Each row was made from one walk, in order. Every step used is in the known rows, and no mark comes twice. Write each row's walk.
Known rows:
dekure-lenas-mifo-nafetu-lagu: 103	-301	-120	-175	-199	-27	-15	83	-50	115	106	10	-37	174	293	119	187	-74	-195	75	212	117	35	22	-45	155	50	101	-198	35	74	153	-70	50	-153	-1	-96	-40	-80	-117	-55	80	42	-47	-283	-74	101	-164	37	131	58	-47	125	-102	419	88	-347	-27
dekure-pina-mifo: 285	-192	-162	-160	-24	-53	30	87	84	88	190	-12	-158	-65	104	-11	-43	-14	154	49	-109	-114	122	-37	-13	-144	-5	-22	-89	99	66	7	-11	-24	-28	57	-104	28	-38	-151	42	81	94	-20	382	16	60	-73	-43	132	-41	9	-54	-4	-96	-68	-58	102
pazuze-lagu: -169	-131	35	-54	-92	13	-57	62	-2	79	48	-57	135	-55	40	-78	86	-67	-169	-53	99	-25	63	-33	43	27	-102	-4	-10	124	-59	48	32	8	85	-19	-102	-1	-96	-26	39	78	-74	-136	-347	-15	-23	-75	117	-10	-49	55	35	-33	-16	-30	-46	26
losi-lenas-dekure-pina: 424	-137	-233	-148	-121	-100	8	-53	9	203	252	-29	-159	-7	76	47	-134	127	-112	208	175	111	26	-319	-21	-193	-158	-25	-21	194	76	135	-198	20	197	61	-74	45	-30	-87	-50	251	38	-6	13	-31	17	-64	44	126	-144	-96	113	-263	-167	-87	-328	130
lenas-dekure: 100	137	-18	23	4	36	67	-40	43	-28	95	23	-156	37	31	-50	-81	122	29	97	70	64	-35	-32	-35	-70	-38	-47	98	-121	28	54	-91	69	-126	18	52	10	4	-51	-32	137	114	13	-106	-6	97	-50	-24	-37	-52	-8	57	-52	47	-4	-72	16
losi-lenas: 169	-144	-96	-76	-67	-16	-28	-57	-78	176	67	-92	89	5	-31	94	-58	91	-155	118	277	33	19	-81	-17	13	-24	79	86	146	27	82	-71	-41	230	37	-59	-2	0	34	-26	92	-97	37	69	-52	-51	31	26	109	-52	-15	59	-69	-96	-12	-104	-90
losi-lenas-dekure-pina-mifo-nafetu: 536	-62	-289	-324	-74	-128	123	21	-21	74	398	56	-140	-75	206	-44	-102	117	53	223	184	120	26	-73	-105	-81	-38	79	-17	186	101	67	-99	-18	269	116	-61	-11	-67	-110	-52	311	158	25	450	-93	125	-230	-161	207	-129	17	26	-102	27	-76	-343	-67
lagu-nafetu: 54	-131	-7	-3	-8	-41	-29	-13	-12	81	60	-84	21	71	94	-55	77	31	-137	6	12	15	9	-29	6	99	52	4	-84	64	-1	-76	67	-4	174	37	63	74	-2	48	23	-31	-132	-90	-344	-27	-103	-7	9	22	-38	47	13	-14	-108	98	-62	3
losi-lenas-mifo-nafetu: 238	-22	-92	-211	-130	-10	-29	42	-126	29	77	6	-10	0	234	146	85	56	-306	23	165	66	-53	0	15	168	59	213	104	190	20	46	1	-20	189	41	-14	-123	-63	45	0	140	-21	56	61	-96	121	-120	-67	143	-5	-48	57	38	192	42	-307	-336
nafetu-lagu-pazuze: -280	-245	-195	-174	-120	-72	5	16	35	112	-73	-184	-53	119	45	31	41	-37	-181	57	83	-29	59	22	-7	-3	-56	140	11	27	133	63	-18	-62	-217	-54	14	-18	4	-36	6	67	247	-53	40	-37	-8	-48	115	-74	68	37	43	-3	-29	-16	5	183
mifo-lenas: -82	40	-77	54	-17	-12	-3	16	-55	70	101	-19	200	64	20	12	8	42	-131	49	99	122	57	39	-30	-88	22	35	74	186	87	16	-83	87	91	26	12	27	-60	35	9	-28	-62	72	-115	-35	-19	-97	-78	-38	-71	90	-57	-45	100	65	-77	-155
dekure-pina-mifo-lenas-losi: 93	-348	-285	6	11	-125	15	109	-24	77	299	-1	113	52	139	69	-143	57	-73	72	26	-110	189	-33	-3	-271	7	37	103	276	102	-102	-158	80	-41	121	-104	67	-99	-152	63	42	106	-33	418	-75	39	-117	-175	149	-51	109	-35	-42	60	-92	-219	-68
pazuze-lagu-nafetu-mifo-lenas-zadupiz: -145	-16	21	74	-137	-56	-14	-6	-136	166	189	-49	270	117	211	-9	43	86	-254	-13	308	139	201	2	91	-81	-35	128	-140	362	-67	38	-105	108	241	99	-49	87	-185	-133	70	51	94	-120	-780	-152	58	-114	-40	-79	-273	127	88	-78	103	97	-93	63
zadupiz-lenas: 97	-300	-13	-12	-60	-40	92	-17	-50	-90	74	9	71	122	-25	53	86	-7	203	-52	-35	43	-44	71	-7	43	0	18	80	88	-28	-41	-17	-85	65	-17	-46	27	-8	40	-39	130	39	-55	-390	-41	-38	130	-47	91	0	-59	47	13	-29	20	-229	-25
losi-lenas-zadupiz: 213	-16	-76	-2	-49	-29	-53	-86	-128	6	102	-100	183	-15	-44	125	-118	149	-4	128	246	82	42	-132	-5	78	-42	109	50	182	-38	104	-115	-74	235	68	-55	51	-86	-37	-61	129	63	134	-108	-96	14	74	11	116	-110	-30	112	-140	-35	-136	-32	-31
nafetu-lagu-pazuze-mifo-lenas-zadupiz: -190	-101	-231	54	-191	-155	44	36	-71	22	83	-56	293	150	180	21	-24	101	-170	171	177	177	181	78	-64	-155	-83	307	52	168	119	77	-49	30	-23	45	36	14	-167	-168	-30	112	409	-33	-252	-90	135	-249	-25	-146	-29	145	137	-153	265	30	61	11
zadupiz-lenas-mifo-nafetu: 199	-73	-12	-146	-179	-25	73	66	-105	-163	56	142	-61	146	179	141	107	-61	118	-151	-6	76	-84	67	-4	109	78	171	68	109	-72	-109	39	-40	29	-23	-50	-77	-96	48	2	154	81	36	-341	-107	131	-33	-81	117	47	-60	71	92	254	64	-380	-253
nafetu-lagu: -52	-313	-58	13	-62	0	1	-20	54	94	-4	-53	-53	20	22	8	57	-79	82	45	202	32	79	-40	-46	50	28	43	-104	-61	77	26	-70	-7	-114	-34	-62	35	59	-41	-9	15	122	-113	-31	-15	8	-121	52	25	45	5	61	-95	139	-9	-145	73
lagu-pazuze: -145	93	-82	-94	-52	-67	9	47	9	-28	-106	-87	-89	48	98	10	-29	25	-193	-29	-111	-49	13	86	32	-65	-54	97	121	88	119	8	70	-25	-94	-21	87	-35	-56	-17	44	23	155	83	-23	-25	48	32	79	-94	31	47	23	136	-102	-21	112	115
losi-lenas-dekure: 323	34	-159	-71	-38	19	-5	-109	-35	62	174	-101	24	30	51	9	-64	148	-166	214	278	118	-45	-26	-59	-62	-81	34	127	49	50	103	-140	28	61	43	33	22	6	10	-78	211	-5	25	-66	-31	34	26	3	60	-129	-64	93	-104	-118	-35	-224	-161
mifo-nafetu-lagu-pazuze: -222	-87	-206	-295	-161	-132	26	12	-2	-4	-16	-45	-126	113	181	-25	57	-67	-197	-19	184	73	29	71	-61	40	30	184	-69	-61	112	24	2	-42	-36	-31	37	-50	-60	-41	6	70	348	59	129	-84	23	-140	59	-91	106	145	55	44	153	39	-63	95
pina-mifo-nafetu-lagu-pazuze: -120	-80	-239	-299	-79	-141	86	56	25	-23	77	-57	-12	-15	233	-47	130	43	-53	51	111	4	68	219	-74	26	62	220	-29	-23	143	16	46	-63	-202	-4	20	-36	-36	-39	16	101	351	-19	394	-64	73	-223	-54	-50	99	184	5	192	124	-25	7	70
dekure-lenas: 32	-131	-40	-22	-42	-42	-24	42	-47	35	148	-68	192	133	43	43	17	61	-128	125	78	50	36	58	17	54	-68	-20	-56	69	37	91	-63	46	-41	27	13	47	-38	-54	-106	36	-79	3	-292	-10	-42	74	53	88	-28	-9	43	-129	-33	40	-2	103
dekure-pina: 133	-177	-100	-113	-80	-84	9	37	25	47	137	17	-103	-17	62	37	-42	-93	66	-24	-65	-30	67	-126	16	-130	-96	-32	-186	134	-11	4	-38	19	136	15	-94	-6	-34	-97	35	43	-23	-46	209	0	-21	-62	24	18	-18	-34	-7	-124	-4	-69	-118	152
pazuze-lagu-nafetu-mifo: -227	-266	111	-88	-79	-16	18	20	-22	156	109	-29	82	-18	193	-18	126	-3	-363	-118	199	-13	87	157	115	-37	-30	71	-127	162	-47	-29	4	14	104	39	-39	4	-70	-55	60	26	-5	-231	-437	-50	-4	-84	11	-106	-145	13	85	63	-50	109	-96	153
lagu-nafetu-mifo-lenas-dekure-pina: 204	17	-121	-120	-109	-77	89	-62	21	236	326	-8	-260	185	353	13	-62	81	-276	109	193	103	94	1	5	-344	-52	-13	-122	274	109	28	-216	185	209	118	20	58	-71	-132	40	111	115	-166	-224	-59	59	-185	-130	-70	-255	19	50	-219	-16	130	-323	156
lagu-nafetu-mifo-lenas-dekure: -13	156	-87	-81	-45	-14	102	-81	2	195	210	-6	-115	231	265	-7	-3	129	-379	173	322	171	57	235	7	-174	7	27	15	137	73	48	-182	158	50	89	118	52	37	-23	2	85	118	-105	-403	-54	102	-182	-156	-127	-210	68	61	-55	-10	195	-173	-1

Write each row's walk:
-288	-374	-54	53	-110	-38	-6	37	-128	217	202	-16	340	167	241	23	-9	64	-546	-91	302	-24	150	162	97	-128	-17	68	24	347	-21	-123	-170	152	49	94	-68	37	-196	-77	138	-5	33	-222	-427	-118	-8	-25	-97	-67	-148	133	70	6	73	132	-263	-12 -> pazuze-lagu-nafetu-mifo-lenas-losi
-27	232	58	104	-28	-68	62	-48	-111	6	52	106	-12	110	94	72	-107	78	-36	34	276	83	134	40	23	-127	18	90	-32	244	-11	67	-223	63	57	73	-1	9	-36	-125	-8	5	320	-8	-163	-112	152	-69	-189	-37	-170	33	17	-51	217	3	-34	-33 -> nafetu-mifo-lenas-zadupiz
212	51	-135	-126	-113	-103	168	-17	51	196	241	112	-324	122	222	49	-196	-1	-154	131	234	106	126	4	4	-431	-108	10	-45	232	85	96	-288	160	34	89	-20	-18	-38	-163	22	137	238	-72	36	-46	164	-183	-168	-86	-199	-69	-7	-192	71	35	-260	136 -> nafetu-mifo-lenas-dekure-pina
-108	-235	38	-127	-84	25	-45	64	-1	162	134	-190	167	6	105	-84	136	-6	-232	-49	59	7	70	5	66	107	-25	-12	-101	147	-32	-32	90	-2	228	31	-45	81	-108	8	92	34	-182	-165	-580	-46	-98	-57	152	-27	-72	101	48	23	-106	90	-53	65 -> pazuze-lagu-nafetu
-276	-264	-195	-59	-175	-123	59	51	35	66	-48	-45	133	84	185	-7	-1	-10	-212	39	42	29	58	254	-6	-105	-48	203	26	-36	133	46	44	-7	-177	-8	8	-83	-54	-121	-29	91	323	-176	37	-1	108	-155	75	-118	76	54	115	2	71	64	79	129 -> nafetu-lagu-pazuze-mifo
545	-172	-295	-201	-30	-73	82	-5	51	164	340	-53	-110	-114	111	26	-123	142	54	257	116	-19	84	-144	-53	-204	-108	8	71	174	136	136	-157	9	87	101	-85	43	-36	-115	-45	300	85	-20	315	-42	77	-118	-64	178	-135	-34	59	-143	-197	-141	-218	18 -> losi-lenas-dekure-pina-mifo
-216	-356	-94	-1	-121	-81	66	34	-14	17	74	104	123	-36	213	-50	10	-26	-4	11	241	225	-8	128	-109	40	71	177	-163	-157	31	-49	1	-14	189	11	-32	-94	-79	-99	-72	72	269	-159	53	-15	76	-301	-74	-54	25	55	100	-117	450	81	-113	-53 -> pazuze-mifo-nafetu-lagu
158	-36	-42	62	-76	-45	19	14	-87	-64	138	-48	204	128	-13	110	-83	101	10	164	169	50	92	-86	24	33	-66	3	-78	104	-74	168	-113	-4	-7	73	-14	102	-104	-164	-96	72	63	40	-467	-52	5	164	37	126	-37	-5	131	-175	80	-58	38	181 -> dekure-lenas-zadupiz
-107	-218	-91	171	-11	-28	-47	43	-91	-42	138	-8	275	216	23	62	-84	75	-195	10	146	-14	71	37	7	-123	37	23	218	153	38	-83	-156	120	-81	75	-12	9	-116	-27	30	-60	13	63	25	-70	-1	-35	-108	59	1	85	23	-18	120	44	-79	-247 -> mifo-lenas-losi
-354	-579	-353	151	-141	-130	31	96	-62	8	99	-83	408	227	194	48	-63	98	-441	89	194	55	140	209	6	-191	-12	284	235	159	139	-63	-156	134	-176	41	53	-64	-164	-97	-7	36	356	-131	136	-64	69	-214	-75	-82	73	158	126	-53	304	36	-55	9 -> nafetu-lagu-pazuze-mifo-lenas-losi
-102	-116	57	-46	-1	-30	64	-48	-24	116	0	-27	-114	55	175	32	66	76	-195	-29	108	1	-7	206	58	8	51	16	-144	89	34	-50	-38	16	23	59	23	-21	45	-53	35	-12	75	-172	-200	-33	14	-14	-50	4	-75	11	48	48	-97	128	-65	182 -> lagu-nafetu-mifo
367	-37	-215	-174	9	-4	131	37	122	77	277	26	-186	-51	150	-73	-93	71	173	186	-80	-24	76	-91	-29	-250	-51	-56	8	25	61	34	-85	9	-92	66	-70	40	-13	-173	-19	169	194	-69	273	0	114	-122	-46	115	-87	-9	-10	-72	-78	-101	-165	161 -> lenas-dekure-pina-mifo
318	-16	-177	-83	-63	-81	43	-7	80	34	184	19	-237	41	102	-9	-105	14	49	91	-13	59	36	-208	-7	-261	-121	-68	-76	70	31	83	-121	65	71	35	-45	50	-6	-133	7	152	81	-41	-56	10	71	-88	4	43	-60	-58	56	-249	-5	-66	-268	204 -> lenas-dekure-pina
479	-313	-221	-128	-91	-79	183	8	76	-85	348	91	-136	66	124	8	-52	74	404	102	-36	-1	70	-54	-60	-276	-77	-23	67	140	50	-9	-119	-30	58	29	-122	86	-42	-133	-78	270	220	-82	-139	-41	68	21	-94	206	-59	-82	48	-109	-152	-62	-333	124 -> zadupiz-lenas-dekure-pina-mifo
20	-379	-102	105	-28	-64	-12	83	-90	-64	115	-69	366	237	18	76	-91	108	-207	25	155	-58	29	-6	55	7	-27	-40	37	126	-10	-7	-127	125	-182	62	13	24	-77	-112	-59	-5	-34	-4	-143	-16	-14	142	-37	198	35	-45	73	-106	43	10	-135	71 -> dekure-lenas-losi
84	210	-95	11	-39	-24	41	-31	-18	50	183	-21	-70	113	54	-65	-13	64	-130	157	173	173	18	17	-73	-159	-56	-4	176	34	47	46	-150	132	48	36	40	38	-16	-8	-20	84	46	31	-211	-48	67	-129	-87	-119	-128	25	8	-168	64	38	-152	-161 -> mifo-lenas-dekure
-187	78	-145	-121	-125	-161	87	83	-67	-132	0	66	74	-9	210	-31	-50	21	-252	-62	-13	125	-31	342	-23	-28	-17	250	75	-18	80	-50	142	35	195	35	145	-174	-182	-37	-14	62	291	-6	81	-3	142	-164	-89	-150	59	150	16	103	142	115	196	-11 -> lagu-pazuze-mifo-nafetu
211	-132	-58	-47	-113	18	36	31	-47	-86	-12	112	-30	104	98	141	142	-16	132	-61	-83	-68	-63	-13	40	0	32	75	110	163	-68	-52	-28	-3	-127	-43	-40	-24	-57	42	-9	124	35	-58	-480	-57	65	100	-23	139	58	-96	97	71	105	32	-261	-177 -> zadupiz-lenas-mifo
59	-184	-327	-299	-244	-101	5	18	-66	123	-4	-161	-47	18	274	173	123	8	-467	86	223	91	2	36	7	116	27	333	102	208	175	94	-16	-48	-88	4	21	-119	-39	31	27	197	197	35	57	-129	99	-153	59	30	82	14	161	73	202	9	-291	-184 -> losi-lenas-mifo-nafetu-lagu-pazuze
128	165	28	-166	-63	60	-4	89	-64	-34	-31	124	-219	14	232	49	56	-15	-208	-71	13	43	-74	-36	11	94	79	107	-16	12	-52	-12	70	45	-58	15	33	-114	-79	17	55	44	50	2	-141	-46	192	-135	-97	-20	36	20	36	80	282	80	-167	-203 -> lenas-mifo-nafetu
-95	-253	-11	-122	-91	-54	14	-13	-2	78	58	43	55	65	145	-41	45	-65	50	-24	253	162	7	-12	-101	127	68	73	-172	-94	53	27	-64	-51	18	-19	-38	-46	0	-62	0	15	171	-7	171	-61	19	-187	13	-8	52	55	27	-43	277	41	-230	17 -> mifo-nafetu-lagu
-180	4	-172	-18	-106	-106	88	79	-27	-67	-57	-39	78	-26	136	-11	-23	95	-278	8	-154	-12	-5	234	23	-130	-68	200	126	54	72	-17	112	34	11	20	107	-132	-103	-83	-36	89	173	-102	4	32	103	-86	-18	-124	32	55	47	56	9	10	225	46 -> lagu-pazuze-mifo
-205	-64	-317	-20	-193	-69	83	31	24	72	127	-39	103	174	229	-50	-11	69	-313	238	291	179	97	200	-114	-258	-78	263	197	28	175	124	-139	111	-118	16	96	-14	-97	-113	-82	184	388	-121	-160	-29	152	-325	-44	-212	-35	127	133	-134	187	56	-84	-60 -> nafetu-lagu-pazuze-mifo-lenas-dekure
391	191	-225	-291	-8	-55	135	52	58	-28	317	115	-251	-39	254	-78	-27	18	144	78	37	87	11	-78	-84	-178	-12	-2	-55	40	33	5	-28	26	79	78	-17	-2	-85	-141	-26	189	211	-18	452	-39	186	-185	-160	117	-99	72	-12	-36	125	-48	-239	30 -> lenas-dekure-pina-mifo-nafetu
90	-166	-86	-219	-142	11	-18	57	1	29	47	4	-228	63	276	75	137	-103	-111	-34	201	77	-31	-59	-45	138	113	145	-121	-65	4	7	-35	-3	-136	-38	-42	-94	-17	12	28	42	171	-81	-15	-67	127	-217	-25	13	47	-13	78	-25	449	54	-367	-144 -> lenas-mifo-nafetu-lagu
